Each row comes from the steps of one walk. Every step used is in the known rows, and no mark comes twice. Write the walk behind each row, first mark first.
In the rows, 128 means zero.
Known rows
pepufed-sive-latuve: | 143 | 156 | 140 | 147 | 108 |  59 | 133 | 113 | 122 | 140 | 144 | 102 |  88 | 167 | 119 | 114 | 130 | 106 | 128 | 130 | 163 | 111 | 142 |
fegopop-sive: | 132 | 168 | 168 |  91 | 104 |  53 | 100 | 116 | 125 | 142 | 165 | 110 | 107 | 133 | 117 | 149 | 138 | 108 | 116 | 126 | 167 | 102 | 160 |
latuve-ripov-fegopop-sive: | 139 | 162 | 179 | 107 | 114 |  64 |  93 | 115 | 136 | 155 | 193 | 118 | 115 | 127 | 140 | 156 | 155 | 124 | 110 | 119 | 166 | 138 | 149 |
pepufed-sive: | 133 | 169 | 171 | 118 |  98 |  58 | 123 | 121 | 117 | 135 | 164 | 104 |  92 | 169 |  96 | 137 | 126 | 100 | 122 | 131 | 158 | 108 | 143 |
pepufed-sive-latuve-ripov-fegopop: | 146 | 143 | 167 | 151 | 121 |  82 | 116 | 117 | 132 | 152 | 186 | 124 | 112 | 148 | 151 | 130 | 160 | 127 | 124 | 122 | 155 | 158 | 128 |
gimi-pepufed-sive: | 124 | 167 | 165 | 109 |  97 |  65 | 120 | 134 |  98 | 129 | 152 | 109 |  91 | 170 | 110 | 145 | 135 |  98 | 140 | 126 | 158 | 116 | 147 |
gimi-lobut-ripov-fegopop-sive: | 136 | 151 | 162 | 105 | 106 |  70 |  94 | 128 | 123 | 154 | 187 | 106 | 116 | 115 | 134 | 149 | 145 | 116 | 109 | 137 | 161 | 141 | 147 |
sive-lobut-gimi: | 124 | 136 | 144 | 111 | 108 |  74 | 123 | 140 | 119 | 130 | 140 | 145 | 127 | 136 | 104 | 147 | 134 | 100 | 140 | 137 | 167 | 115 | 155 |
ripov-pepufed-sive-lobut: | 124 | 179 | 156 | 132 | 127 |  85 | 131 | 132 | 119 | 121 | 169 | 118 |  96 | 166 | 103 | 135 | 120 |  83 | 119 | 128 | 172 | 138 | 144 |
latuve-sive-pepufed: | 117 | 164 | 147 | 122 | 120 |  88 | 133 | 134 | 129 | 139 | 157 | 150 | 103 | 134 | 110 | 132 | 157 | 100 | 110 | 135 | 137 | 118 | 159 |
latuve-sive: | 123 | 169 | 166 | 123 | 104 |  77 | 108 | 115 | 119 | 127 | 154 | 147 | 123 | 166 | 116 | 150 | 167 | 120 | 119 | 134 | 150 | 108 | 142 |
fegopop-ripov-pepufed-sive-lobut: | 129 | 183 | 157 | 133 | 135 |  86 | 135 | 128 | 123 | 126 | 173 | 119 | 100 | 162 | 104 | 145 | 116 |  83 | 113 | 128 | 173 | 147 | 147 |
gimi-lobut-ripov: | 130 | 141 | 142 | 123 | 103 |  80 | 114 | 144 |  92 | 135 | 160 | 116 | 110 | 131 | 114 | 137 | 142 | 101 | 122 | 147 | 142 | 144 | 131 |
sive-lobut: | 127 | 155 | 156 | 133 | 128 |  83 | 120 | 130 | 119 | 120 | 153 | 134 | 115 | 155 | 116 | 127 | 135 |  81 | 143 | 127 | 174 | 126 | 147 |
fegopop-ripov-pepufed-gimi-lobut: | 125 | 181 | 126 | 130 | 131 | 116 | 131 | 119 | 103 | 111 | 138 | 139 | 109 | 150 | 125 | 153 | 132 | 116 | 102 | 140 | 166 | 118 | 139 |
pepufed-sive-latuve-ripov: | 148 | 167 | 161 | 149 | 122 |  58 | 122 | 109 | 125 | 140 | 169 | 126 |  92 | 168 | 127 | 135 | 152 | 118 | 119 | 106 | 159 | 139 | 134 |
latuve-sive-lobut-ripov: | 132 | 148 | 150 | 140 | 110 |  80 | 113 | 142 | 114 | 141 | 175 | 125 | 116 | 150 | 111 | 147 | 144 |  95 | 120 | 134 | 139 | 152 | 136 |
ripov-pepufed-gimi: | 120 | 174 | 129 | 130 | 116 | 112 | 137 | 121 | 120 | 132 | 146 | 127 | 102 | 169 | 127 | 153 | 127 | 128 | 104 | 129 | 139 |  98 | 143 |
pepufed-gimi-lobut-ripov: | 133 | 148 | 131 | 135 | 104 |  91 | 118 | 139 |  99 | 135 | 156 | 120 | 108 | 143 | 116 | 146 | 135 | 108 | 115 | 142 | 139 | 133 | 131 |
latuve-sive-lobut: | 126 | 169 | 159 | 141 | 126 |  86 | 114 | 122 | 125 | 117 | 157 | 150 | 122 | 167 | 115 | 141 | 150 |  93 | 130 | 126 | 171 | 128 | 145 |
fegopop-ripov-pepufed: | 118 | 176 | 149 | 104 | 133 | 103 | 136 | 126 | 111 | 139 | 164 | 120 | 111 | 135 | 126 | 157 | 134 | 114 |  94 | 144 | 143 | 144 | 145 |
fegopop-ripov-pepufed-sive-lobut-gimi: | 128 | 158 | 145 | 112 | 115 |  78 | 135 | 136 | 123 | 135 | 154 | 135 | 117 | 141 |  96 | 162 | 118 | 102 | 117 | 137 | 166 | 132 | 156 |
lobut-gimi-pepufed: | 110 | 132 | 143 |  88 |  96 |  81 | 115 | 150 |  87 | 128 | 122 | 141 | 118 | 139 | 129 | 155 | 156 | 111 | 162 | 132 | 152 | 114 | 156 |
gimi-pepufed-sive-latuve-ripov: | 143 | 164 | 158 | 145 | 121 |  62 | 121 | 115 | 115 | 138 | 163 | 127 |  91 | 168 | 133 | 140 | 156 | 117 | 127 | 103 | 159 | 143 | 136 |

Which walk is each row?
| 110 | 161 | 130 | 108 | 116 | 103 | 128 | 149 |  92 | 132 | 164 | 114 | 104 | 129 | 121 | 141 | 140 | 113 |  98 | 150 | 134 | 153 | 132 | : gimi-lobut-ripov-pepufed
| 133 | 160 | 164 | 125 | 128 |  78 | 106 | 125 | 135 | 135 | 176 | 124 | 118 | 138 | 128 | 139 | 136 |  91 | 128 | 125 | 182 | 138 | 153 | : ripov-fegopop-sive-lobut
| 121 | 182 | 159 | 110 | 106 |  76 | 133 | 129 | 112 | 132 | 169 | 102 |  87 | 164 | 100 | 141 | 123 | 108 | 103 | 136 | 150 | 122 | 142 | : ripov-pepufed-sive
| 135 | 163 | 123 | 145 | 113 |  75 | 139 | 125 | 111 | 137 | 151 |  98 |  83 | 157 | 120 | 119 | 126 | 109 | 109 | 138 | 156 | 135 | 136 | : gimi-lobut-ripov-pepufed-sive-latuve
| 133 | 170 | 164 | 137 | 122 |  72 | 125 | 127 | 123 | 122 | 165 | 121 | 101 | 170 | 101 | 132 | 122 |  78 | 132 | 124 | 177 | 128 | 146 | : pepufed-sive-lobut
| 125 | 176 | 124 | 133 | 117 | 108 | 131 | 128 | 125 | 141 | 163 | 118 | 100 | 160 | 123 | 163 | 119 | 121 |  93 | 126 | 138 | 119 | 145 | : fegopop-sive-lobut-ripov-pepufed-gimi
| 146 | 166 | 158 | 136 | 124 |  55 | 110 | 106 | 129 | 144 | 169 | 128 |  99 | 150 | 136 | 142 | 158 | 122 | 115 | 104 | 163 | 137 | 142 | : fegopop-sive-latuve-ripov
| 131 | 184 | 128 | 140 | 125 | 101 | 132 | 111 | 130 | 139 | 158 | 127 |  95 | 168 | 135 | 160 | 132 | 137 |  92 | 112 | 146 | 113 | 145 | : fegopop-sive-latuve-ripov-pepufed-gimi
| 127 | 178 | 119 | 143 | 131 | 111 | 130 | 118 | 104 | 110 | 137 | 142 | 101 | 158 | 133 | 141 | 141 | 122 | 106 | 130 | 168 | 121 | 134 | : sive-latuve-ripov-pepufed-gimi-lobut
| 133 | 165 | 132 | 141 | 114 |  71 | 140 | 119 | 119 | 138 | 148 | 100 |  83 | 164 | 122 | 116 | 127 | 111 | 115 | 133 | 158 | 121 | 140 | : ripov-pepufed-sive-latuve
| 123 | 166 | 124 | 134 | 111 | 112 | 135 | 130 | 117 | 142 | 156 | 118 | 101 | 164 | 125 | 158 | 125 | 128 |  98 | 131 | 126 | 114 | 139 | : lobut-ripov-pepufed-gimi
| 111 | 136 | 140 |  98 | 107 |  86 | 116 | 152 |  91 | 123 | 125 | 145 | 120 | 142 | 127 | 153 | 151 |  99 | 164 | 128 | 163 | 123 | 158 | : sive-lobut-gimi-pepufed
| 129 | 168 | 133 | 135 | 118 | 102 | 121 | 119 | 103 | 109 | 130 | 142 | 110 | 158 | 122 | 140 | 138 | 111 | 124 | 137 | 171 |  99 | 138 | : pepufed-gimi-lobut
| 137 | 130 | 160 | 142 | 111 |  90 | 115 | 142 | 124 | 156 | 193 | 110 | 119 | 138 | 134 | 134 | 141 | 104 | 127 | 140 | 145 | 168 | 130 | : pepufed-sive-lobut-ripov-fegopop
| 132 | 148 | 126 | 135 | 109 |  95 | 126 | 144 | 103 | 139 | 158 | 122 | 102 | 134 | 114 | 142 | 134 | 104 | 110 | 142 | 134 | 136 | 137 | : sive-pepufed-gimi-lobut-ripov
| 136 | 149 | 166 | 104 | 102 |  65 |  96 | 128 | 129 | 163 | 192 | 101 | 116 | 119 | 134 | 151 | 143 | 118 | 110 | 134 | 152 | 139 | 149 | : lobut-ripov-fegopop-sive
| 142 | 135 | 163 | 149 | 123 |  87 | 113 | 119 | 130 | 152 | 180 | 131 | 119 | 142 | 159 | 127 | 167 | 128 | 129 | 123 | 154 | 158 | 128 | : sive-latuve-ripov-fegopop
| 132 | 128 | 158 | 138 | 111 |  94 | 113 | 149 | 115 | 154 | 188 | 112 | 117 | 138 | 140 | 138 | 145 | 103 | 135 | 138 | 145 | 173 | 132 | : gimi-pepufed-sive-lobut-ripov-fegopop
| 135 | 160 | 130 | 136 | 116 |  99 | 133 | 128 | 141 | 159 | 167 | 124 |  97 | 139 | 127 | 152 | 127 | 115 | 100 | 124 | 135 | 111 | 160 | : lobut-ripov-fegopop-sive-pepufed-gimi
| 122 | 178 | 142 | 117 | 131 |  85 | 127 | 122 | 117 | 139 | 170 | 122 |  95 | 143 | 136 | 145 | 151 | 128 |  93 | 120 | 149 | 147 | 140 | : fegopop-sive-latuve-ripov-pepufed
| 132 | 124 | 153 | 133 | 108 |  98 | 110 | 143 | 109 | 149 | 179 | 118 | 125 | 123 | 143 | 132 | 154 | 115 | 126 | 150 | 143 | 161 | 126 | : gimi-lobut-ripov-fegopop
| 134 | 165 | 134 | 133 | 118 | 100 | 133 | 121 | 143 | 151 | 160 | 130 |  98 | 143 | 127 | 149 | 129 | 116 | 104 | 123 | 144 |  99 | 161 | : ripov-fegopop-sive-pepufed-gimi
| 129 | 159 | 156 | 110 | 126 |  79 | 124 | 133 | 140 | 158 | 184 | 130 |  98 | 107 | 127 | 137 | 149 | 103 | 103 | 125 | 148 | 138 | 164 | : latuve-ripov-fegopop-sive-pepufed
| 136 | 153 | 136 | 140 | 108 |  65 | 130 | 122 | 110 | 135 | 136 | 105 |  85 | 168 | 129 | 119 | 136 | 105 | 141 | 126 | 164 | 117 | 146 | : gimi-pepufed-sive-latuve
| 123 | 168 | 122 | 140 | 118 | 114 | 137 | 132 | 120 | 137 | 157 | 122 | 102 | 165 | 124 | 156 | 121 | 121 | 100 | 128 | 133 | 120 | 140 | : sive-lobut-ripov-pepufed-gimi
| 133 | 156 | 171 | 101 | 107 |  68 |  96 | 118 | 133 | 153 | 182 | 110 | 117 | 124 | 136 | 147 | 146 | 118 | 116 | 132 | 166 | 123 | 152 | : ripov-fegopop-sive
| 129 | 140 | 149 | 106 | 108 |  72 | 114 | 136 | 131 | 141 | 156 | 138 | 128 | 124 | 113 | 154 | 133 | 106 | 130 | 134 | 173 | 124 | 159 | : ripov-fegopop-sive-lobut-gimi
| 120 | 176 | 124 | 129 | 123 | 114 | 127 | 124 | 100 | 107 | 134 | 139 | 106 | 154 | 125 | 143 | 136 | 116 | 109 | 140 | 166 | 109 | 138 | : ripov-pepufed-gimi-lobut
| 139 | 156 | 154 | 114 | 105 |  77 |  98 | 124 | 128 | 155 | 185 | 108 | 114 | 124 | 136 | 156 | 139 | 122 | 104 | 133 | 159 | 134 | 147 | : pepufed-gimi-lobut-ripov-fegopop-sive
